Each row was made from one walk, in order. Every step used is in the known rows, and no mark comes twice. Write each row's walk.
Known rows
nido-zekapub-tovo: [ 24  12  -4   0  -8   7   2   1   1  -2   9   7  10 -12  15 -24   2   5
  15   0  -2  23  18 -21   6   4  -2   2  -7  -3   7 -23   2]
nize-dadum-dizubid-tovo: [ -2 -19  -8  13  23   6   6 -21  -1   0 -20  34   3 -22  21   1   6  -2
  -3  17  -9   0   7  -3  17  -8   8   8   6  -1 -28  -5 -18]
safa-nido-zekapub: [ 32  -1 -19  10  -4  -1   6  10   4  -4 -12  16  -5 -14  10 -14  -5 -15
  -7  -7  11   7  11 -17  -7  -7  13  -2  -9  -2  11 -32 -11]
nido-zekapub-tovo-dizubid: [ 30  11   3   6 -16   4   5  -1  -4  -5   7   0   3 -19  18 -23   7   7
  19  -2   2  18   9 -29  -5   7  -3   0  -5  -5   1 -21   8]
nize-dadum-dizubid-zekapub-nido: [ -3 -13 -22  -3  24  -3  12 -20  -7  -7   0  36   0 -24  11   0   5  -1
  -5  22   0   5   4   4  10 -14  18   3   0  -3 -19 -13 -18]
dadum-dizubid-zekapub-tovo: [-21  -1   0  13   2  -1   4 -28  -7  -4  -3  12  -2 -15   5   1   6   3
  25  17   0  10 -15  -6  13  -2  20 -10   3   3 -19 -12   2]
tovo-dizubid-zekapub-nido-safa: [  5  12  -9  14  -8  -8  13   7 -17 -12   2  -6 -17  -7  -4 -13   1   0
   3   1  12 -14 -18  -9 -15  -3   6 -10  -4  -1 -21  -6 -14]
nize-dadum-dizubid-tovo-zekapub-nido: [ 14 -13 -13   2  26   4   0  -7  -7  -4 -12  40   6 -29  18  -5  11  -5
  -2  14  -9   2  10 -12  18 -12  11   2  13  -6 -27  -7 -19]
nize-dizubid-tovo-zekapub: [ 24   3   7  25  15   7   4 -17 -13   1 -21  19  -3  -9  14 -14  13 -18
  16   5 -16 -11   8 -17   4   4  -2   6   7  10 -15  10 -23]
dadum-dizubid-tovo: [-12  -5   5  23   6   4   5 -14  -3  -2 -27  13  -3 -11   5  -2   4  -2
  12  10  -5  -1  -9  -5  21  -3   9  -4  10   4 -34  -2  -6]
dizubid-dadum-nize: [-24 -18 -23 -12   8   7  12  -5   2  17   4  13  -3 -11 -13  -7  -8  -7
  -5  -2   8   3  -1 -12   7  -3   3  -9   6 -24 -14  15 -16]
tovo-zekapub-dizubid: [ 13   8  10 -11 -11  -4 -17   7 -14   3   9   9  -1   1   6   9   8  -5
  27  -6  -7   1  12 -27  -8   9  16   1  10 -12  -4   6   3]
rekuziz-nido-safa: [ -1   0  -5   6  -4   1   9  11 -26 -17 -11  -4  10  -2   2 -22 -19 -10
   1 -19   1   2  12 -16   6  -3  19   1   0  -8   9  -8 -13]
dadum-nize-dizubid-tovo-zekapub-nido: [ 27   4  -7 -13  32  12   5   2 -17   4  -2  30   0 -14   1 -24   1 -11
  17  -3  -3  -4  16 -34   4  -2   5  -1   6 -13  -5   3 -20]
safa-nido-zekapub-tovo-dizubid-nize: [ 38   2 -15  12 -16   1   1   4   7  -6  -9  13  -4 -22  17 -12  -5  -7
   6  -7  10  13   5 -28 -10  -5   6 -11  -8 -10  10 -42  -4]
tovo-dizubid: [ 11  -1  10  10 -11  -4   5  -1  -7  -6  -2  -9 -10  -8   4   2   8   3
   7  -4   6  -8 -11 -12 -17   5   0  -3   2  -6  -9   4  12]
dadum-dizubid-nize: [-19  -4  -8  -4  -2   0   1 -12  -3  -3 -14  15  -2  -7   0   2  -4  -2
  11  13  -2  13  -9  13  12  -1   6  -6  -2 -10 -10  -4   3]
zekapub-dizubid-dadum: [-25  -4   0   2 -18  -6   4  -9   4   2   7   9  -3   4  -1  21  -5   2
  12   2  -9   2   5 -13   2   5   6   2   9 -25 -27   6 -14]
dadum-dizubid-tovo-zekapub-nido-rekuziz: [  5   4  -1   6  16   0  -2   9 -17  -1 -11  21  -1 -15   4 -15   6  -4
  16  -5 -14   0  -3 -16  22  -7  21  -4  16  -5 -27  -1 -10]
nido-zekapub-dizubid: [ 15  14  -1  -3 -17  -3   3   3  -5  -4   7   9  -1   3  10 -10  -4   0
  21   1  -2  15  25 -17  -4   8   7  14  -9 -11  -3 -15  -2]
rekuziz-nido-zekapub-tovo-dizubid: [ 34   3   2   5 -12   4  10  -6 -13 -21   5  -8  14 -23  15 -26  -8  -5
  16 -18  10  16  24 -41   2  -9  19   0  -1  -7  15 -28  15]
nize-dizubid-tovo-zekapub-nido-safa: [ 24  13   0  20  16   5   7   4 -23  -6 -19  25  -1  -8  11 -26   9 -15
  11   1 -21 -10   7 -20   8   7  -5   4   8   1 -20   5 -37]
nido-rekuziz-safa: [ -9  16   4   7   5  -4   7   1 -18  10   2   0  -2  13   9  -8 -10  -2
   9 -20 -11   3  -4   3   6  -3  19  18  -3  -5  27  10  -7]
zekapub-nido-rekuziz: [ 15  14 -10 -22  14  -7   2  31 -10  -8  26   9   5   0  -6 -12 -10   8
  -6 -17 -15   2   7  -4   7 -10   9   4   3 -15   6  -9 -11]
dizubid-tovo-zekapub-nido-rekuziz: [ 25  11  -6   7  14   3  -9  22  -8   3  -2   7   0  -8   2 -18   1  -8
   5 -15 -11 -14   7 -21  14 -17   6  -5  14   5 -19   0 -23]
tovo-zekapub: [ 16   2  -2  -7   0   0 -13  10 -12   6   2   4  -1  -8   2  -7  11 -10
  11  -7   1   1   4 -14  -4   3   8  -5   8   1   5   9   3]
rekuziz-safa-nido-zekapub: [ 12  13  -6  27 -10  -2  11  -9  -2   0 -22  10  -5  -3  15  -5  -6 -20
  -3  -4  18  10  -2 -10   1  -7  17   7  -6   2  29 -25  -8]
dadum-dizubid-tovo-zekapub-nido-rekuziz-safa: [ -2  10   3  15  11   0   1   1 -19   1 -16  20  -1 -12   8 -11   5  -8
  18  -4  -9   2  -9 -14  24  -8  24   0  17  -3 -17   0 -10]
dadum-nize: [  2  -4  -8 -25  17   9   2   5  -7  11   8  12  -1  -3  -7 -10  -7   1
  10  -5  11   4   7 -18  -3   1   9  -3  -2 -17   9   3   1]

Write each row's walk
[ 13   9  -7   8   0 -10  11   5 -15  -8  13  -8 -17  -8  -3  -9   0   2
   5  -7   7 -15 -13  -9 -15 -10  15  -5  -2   0 -11  -3  -4]	tovo-dizubid-zekapub-nido-rekuziz
[  3   1   0  20  -9  -6  10 -16  -8  -3  -2 -13 -20  -8   1  -1   6  -2
  10   4  17 -16 -18  -7 -20  -5   9  -7  -4   9 -15   3   3]	tovo-dizubid-zekapub
[  7  -8 -15   3  25   4   3   4 -17  -4 -17  42   4 -25  19 -15   8  -5
  -2  11 -13   2   8 -11  18  -5  11   2  11  -9 -31  -6 -32]	nize-dadum-dizubid-tovo-zekapub-nido-safa
[ -4   7  15  16 -10   0  -6  -6   3   0  -7   5  -3  10   8  15  -5   4
  24   1 -11 -10  10 -21   7  -3   3   6   6  -6 -32  -6 -14]	zekapub-dizubid-tovo
[ 17   5  -5  11 -19   4  10  -5   2  -1   5   2   1 -23  14 -23   7   3
  12  -1   3  19   6 -28  -1   6  -3  -4  -1 -10 -10 -13   0]	nido-zekapub-tovo-dizubid-dadum
[  1   4 -17 -11 -12   2  12   0  -2   8  10  18  -3  -4   3 -15  -9  -5
  17  -2   2  18  25 -24   0   6   9   7  -5 -26 -13  -7 -12]	nido-zekapub-dizubid-dadum-nize
[ 20  15   5  31 -17   0  10 -12  -5  -3 -18   7  -4 -13  23  -3   0 -10
   9  -6  18  11  -8 -27  -4  -3  15   2  -2  -4  24 -29   0]	rekuziz-safa-nido-zekapub-tovo-dizubid
[  7 -18  -9  10  23   6   0 -17  -7   4 -19  36   2 -26  22  -4  13  -8
   3  14  -8   0   9 -10  14  -8  12   5  11  -1 -25  -1 -16]	nize-dadum-dizubid-tovo-zekapub
[ -9 -12  -3  16 -14  -4  14  -9  -1   2  -6  -6 -13 -15  -1   3   6  -2
  -4  -2   7  -7 -17  -9 -10   2  -2  -9   8 -13 -25  14  -2]	tovo-dizubid-dadum
[ 25  17   6  22  19   3   9  -7 -23   0 -13  23  -1  -6  16 -19   6 -17
  14  -6 -21  -9   7 -17  12  -2   6  14   8   3  -1   7 -30]	nize-dizubid-tovo-zekapub-nido-rekuziz-safa
[ -2   8   2  27  -6  -3   6 -12  -1   1 -22   7  -5   0  11  12  -5 -16
  -5  -4  15   0 -12  -7   1  -8  16   2   1   0  26 -17  -6]	rekuziz-safa-nido
[ 29   4 -10  21 -11  -2   1   6   7  -5 -18  19  -7  -7  14  -4  -8 -12
   8  -6   4   1  17 -30  -4  -7  15   2  -5  -6 -10 -36 -20]	safa-nido-zekapub-dizubid-tovo
[ 22  21  -5 -15   9  -5  -8  25 -23   3  16   9   3  -5   2 -14   3  -7
   7 -19  -5   3   4 -15   4  -6  20   2  11  -9  20   1  -7]	tovo-zekapub-nido-rekuziz-safa
[ -9 -12  -7  15   6   2  22 -25  -5   1  -9  21  -2 -11   5  -4   6 -13
  -2  10 -16   0   1  -1   3   8  -4   7   3 -10 -14  16 -25]	nize-dizubid-dadum
[ -3  10  -7  29 -20  -4  14 -15   0   3 -18  15  -7  -1  14   6  -9 -19
   2  -3  14  10   0 -16   3  -5  19   6   0 -11  13 -21 -16]	rekuziz-safa-nido-zekapub-dizubid-dadum
[  4  -1 -11 -10  25   8  15 -21 -17   7   2  24  -8  -6  -2 -17  -3 -11
  19   6   6  -2   7 -16  -7   1  12   4  -9  -6   6   6 -16]	dadum-nize-dizubid-zekapub
[ 34   4  -7   3 -16   4   8  -7  -9 -19   3  -9  12 -20  13 -25 -15  -7
  15 -16  11  18  23 -34   3 -14  14  -4  -6  -8  17 -31  10]	rekuziz-nido-zekapub-tovo-dizubid-nize
[ 28   3 -10   7 -13  -6   2   9   2  -6  -7  21  -5  -9  13  -2  -7 -11
   8  -7   5   8  18 -26 -11   0  19   4  -8 -12   4 -36 -10]	safa-nido-zekapub-dizubid
[ -1   5 -12   3 -20  -3  12  -3   1   2   6  10  -3  -2   6 -10  -5  -5
  11   2  -3  15  20 -15   2   5   5   9  -4 -17 -17  -7 -14]	nido-zekapub-dizubid-dadum
[ 11  17   2  38 -14  -2   9 -12   0   1 -28  12  -7   1  19   3  -8 -18
   9  -3  13   3   2 -22   6 -10  17   8  -2   1  10 -28 -16]	rekuziz-safa-nido-zekapub-dizubid-tovo
[-25  -7  -5 -13  -7   0   4  -4  -1  10  12  16  -3   2  -6  14 -10   2
  18  -2  -3   4   9 -24   0   4  11  -1   7 -35 -22   8 -13]	zekapub-dizubid-dadum-nize
[ 12  10 -10  10  16  -3  19 -20 -12 -12   4  18  -7  -6   1 -10   3 -10
   5  14  -6  -7   3   0  -2  -4   5   4  -6   8  -7  -6 -24]	nize-dizubid-zekapub-nido
[  5   6   2  20  10   3  12 -36  -9  -5   0  16  -2  -8  12  -6   8  -5
  21  15 -12  -1   0 -10  -1   4   4   3  -6   9  -3  -4 -19]	nize-dizubid-zekapub-tovo
[ 21  -5  -7  10 -15   4  15  -9  -9 -15   3  -7  12 -26  12 -24 -10  -8
   9 -17   9  16  21 -39   7 -11  17  -4   3 -12   4 -22   6]	rekuziz-nido-zekapub-tovo-dizubid-dadum
